Each row comes from the steps of one path. Every step used is in the known rows, and no mark comes twice. Write the path behind each row, first mark first.
Known rows
fibe, zuzek, nolo, luzik, vozi: [ 2.057, -2.705,  2.877,  2.415,  2.494,  1.898,  3.298,  0.674, -0.382,
  1.549, -3.899,  0.774,  2.931, -2.012,  1.354, -2.031, -1.526,  0.296]
vozi, lufe, luzik, fibe, zuzek, nolo: [ 1.278, -3.384,  5.114, -0.253,  4.168,  3.763,  2.309,  1.636, -1.922,
  1.213, -3.811, -0.376,  2.120, -0.325,  2.792, -1.458,  0.960, -0.758]
fibe, zuzek, nolo, vozi: [ 1.784, -1.338,  5.685,  1.125,  1.861,  2.045,  0.006,  0.753,  0.478,
  3.719, -3.575,  0.138,  1.400, -1.824,  1.286, -1.199, -0.608,  0.656]
luzik, fibe, zuzek, nolo: [ 0.982, -2.247,  5.691,  0.320,  3.609,  3.226,  2.738,  1.046,  0.354,
  2.551, -3.739,  0.532,  1.744, -1.467,  0.390, -3.158,  0.683,  1.261]
luzik, vozi, lufe, nolo, zuzek: [ 5.042, -1.515,  2.233,  0.083, -1.011, -1.708,  0.499,  1.596, -1.711,
  1.184, -2.453, -1.543,  0.409,  4.142,  0.048,  0.143,  0.337,  2.401]
luzik, fibe: [ 1.127, -1.688,  3.273, -1.346,  2.305,  2.019,  1.758,  1.640, -0.526,
  2.019, -2.763, -0.648, -0.439,  0.655,  0.982, -3.229, -0.826,  2.953]
zuzek, nolo, luzik, vozi, lufe: [ 3.451, -2.509,  1.304,  0.507,  0.019,  0.848,  3.538,  2.010, -1.316,
  0.548, -2.171, -0.090,  1.189,  0.592,  2.613, -1.238, -2.513, -0.426]
luzik, fibe, zuzek, nolo, vozi, lufe: [ 1.771, -2.473,  6.931, -0.176,  1.489,  2.612,  0.360,  2.530, -0.186,
  3.077, -3.627,  0.320,  1.206, -0.734,  2.108, -3.079, -0.070,  0.495]
vozi, luzik, fibe, zuzek, nolo: [ 1.655, -2.206,  5.797, -0.013,  3.568,  3.789,  3.078,  0.562, -0.353,
  1.051, -3.816,  0.358,  1.168, -1.432,  2.568, -2.594,  0.141,  0.270]
zuzek, nolo, vozi, lufe: [ 3.246, -1.321,  4.074, -0.846, -0.897,  0.945,  0.346,  2.291, -0.460,
  2.784, -1.776, -0.710, -0.600,  0.736,  2.275, -0.317, -1.463, -0.149]
zuzek, nolo, luzik: [ 2.019, -2.751,  2.002,  0.981,  2.513,  2.753,  4.083,  1.062, -0.263,
  0.668, -2.646, -0.905,  0.146, -0.116,  2.180, -1.115, -1.835,  0.599]
zuzek, nolo: [ 2.210, -1.195,  2.814, -0.371,  1.325,  1.699,  2.529,  0.714, -0.084,
  2.198, -1.946, -0.732, -0.090,  0.008,  0.748, -0.547, -0.809,  0.569]
fibe, zuzek: [ 0.159, -1.049,  3.779,  0.740,  3.213,  1.835,  0.168, -0.651, -0.416,
  1.496, -3.866, -0.670,  0.549, -0.871, -0.331, -1.424, -0.707,  2.247]
fibe, zuzek, nolo: [ 1.067, -1.277,  4.474,  0.941,  2.992,  2.469,  1.760, -0.007,  0.224,
  2.102, -3.341, -0.107,  1.274, -1.510, -0.072, -0.832,  0.066,  0.761]
lufe, nolo: [ 2.321, -0.984,  2.540, -0.543,  0.818, -0.158,  1.031,  1.729, -2.285,
  1.123, -2.402, -2.127, -0.574,  2.139,  0.971,  0.819,  0.113,  2.061]
luzik, vozi, lufe: [ 2.636, -0.622,  1.493, -1.109, -0.746, -0.592,  0.307,  1.243, -1.748,
  1.433, -1.827, -0.399,  0.325,  1.271,  0.892, -0.884, -2.279,  1.090]
lufe, zofi: [ 2.469, -0.502,  2.558, -0.463,  1.514, -0.377,  0.497,  0.702, -0.233,
  1.663, -2.550, -2.640, -0.885,  1.534,  0.366,  0.101, -1.338,  0.291]

Which path is each row?
[ 3.538, -2.411,  3.410,  2.270,  1.416,  0.077,  2.390,  1.665, -0.656,
  0.691, -3.910, -0.859,  2.471, -0.119,  1.546, -0.380, -1.575, -2.261]
fibe, zuzek, nolo, luzik, vozi, lufe, zofi
[ 1.851, -3.475,  3.277,  0.259,  3.085,  3.484,  4.960,  2.264, -0.152,
  1.131, -2.952, -0.304,  0.479, -0.015,  2.557, -3.385, -1.016,  1.196]
zuzek, nolo, luzik, fibe
[ 1.565, -2.337,  6.854,  0.402,  2.350,  2.814,  0.923,  1.986,  0.719,
  4.170, -3.879,  0.800,  1.731, -1.970,  1.793, -3.521, -0.044,  1.299]
luzik, fibe, zuzek, nolo, vozi
[ 1.546, -2.058,  1.639, -1.333,  2.381,  1.536,  0.579,  0.823, -2.911,
  0.155, -2.612, -2.174, -0.378,  1.980,  2.748,  0.732, -1.240,  0.197]
vozi, lufe, luzik
[ 3.810, -1.080,  3.763, -1.089, -0.479, -0.196, -0.414,  2.260, -2.586,
  1.196, -2.658, -1.802, -1.045,  1.700,  4.130,  0.910, -1.056,  1.140]
lufe, nolo, vozi, luzik
[ 2.613, -1.537,  5.583,  0.588,  1.714,  2.421,  0.550,  0.430, -0.086,
  2.129, -3.831, -0.054,  0.801, -1.873,  3.307, -0.722, -1.168, -0.200]
fibe, zuzek, nolo, vozi, luzik
[ 2.515, -1.094,  2.814, -0.982, -0.136, -0.560,  0.480,  2.359, -2.976,
 -0.002, -2.043, -2.372, -1.011,  3.196,  1.146,  1.214, -0.017,  1.148]
vozi, lufe, nolo
[ 2.910, -1.035,  3.731, -0.493, -0.495, -0.693, -0.712,  2.847, -1.821,
  2.639, -2.566, -1.747, -0.637,  1.769,  2.216,  0.493, -0.516,  1.940]
lufe, nolo, vozi
[ 3.252, -3.184,  4.582, -1.412,  1.390,  2.552,  1.333,  3.429, -1.734,
  2.770, -2.517, -0.700,  0.548,  0.982,  4.875, -1.233, -0.308, -0.842]
zuzek, nolo, vozi, lufe, luzik, fibe
[ 2.250, -2.188,  0.537,  0.523,  1.050,  0.600,  2.451,  0.916, -1.197,
  0.821, -2.990, -0.346,  0.904,  0.133,  1.868, -2.045, -3.158,  2.025]
nolo, luzik, vozi
[-0.351, -3.276,  4.125,  1.223,  4.953,  3.799,  2.525,  1.097, -0.399,
  0.148, -5.054, -0.238,  1.076, -0.967,  1.534, -4.319, -1.079,  2.959]
nolo, luzik, fibe, zuzek
[ 2.269, -2.670,  1.948,  0.292,  0.946,  0.379,  1.948,  2.751, -3.084,
 -1.442, -2.813, -2.642, -0.803,  2.983,  2.654,  0.605, -0.982,  1.219]
vozi, lufe, nolo, luzik
[ 1.277, -1.900,  6.226, -0.460,  2.735,  2.781, -0.371,  1.153, -0.655,
  1.856, -4.643,  0.078,  0.423, -1.212,  3.531, -3.358, -1.242,  2.093]
nolo, vozi, luzik, fibe, zuzek
[ 0.904, -3.610,  4.836,  0.888,  3.058,  1.954,  1.992,  3.032, -2.858,
 -1.127, -4.722, -1.441,  0.916,  1.684,  2.466, -1.887,  0.462,  1.983]
vozi, lufe, nolo, luzik, fibe, zuzek
[ 1.058, -3.316,  5.093,  0.260,  5.019,  3.960,  2.874,  1.005, -1.111,
  2.232, -4.218,  0.170,  2.474, -1.350,  2.441, -1.883,  1.085, -0.061]
lufe, luzik, fibe, zuzek, nolo
[ 2.602, -0.510,  2.589, -0.968,  0.575, -0.676,  0.042,  1.277, -0.988,
  0.638, -2.427, -3.124, -1.281,  2.592,  0.653,  0.673, -1.550, -0.535]
vozi, lufe, zofi
[ 2.305, -2.096,  2.690, -1.325,  1.050,  1.151, -1.102,  1.852, -2.673,
  1.651, -2.855, -1.692, -0.552,  1.551,  4.057,  0.397, -1.754,  0.226]
nolo, vozi, lufe, luzik
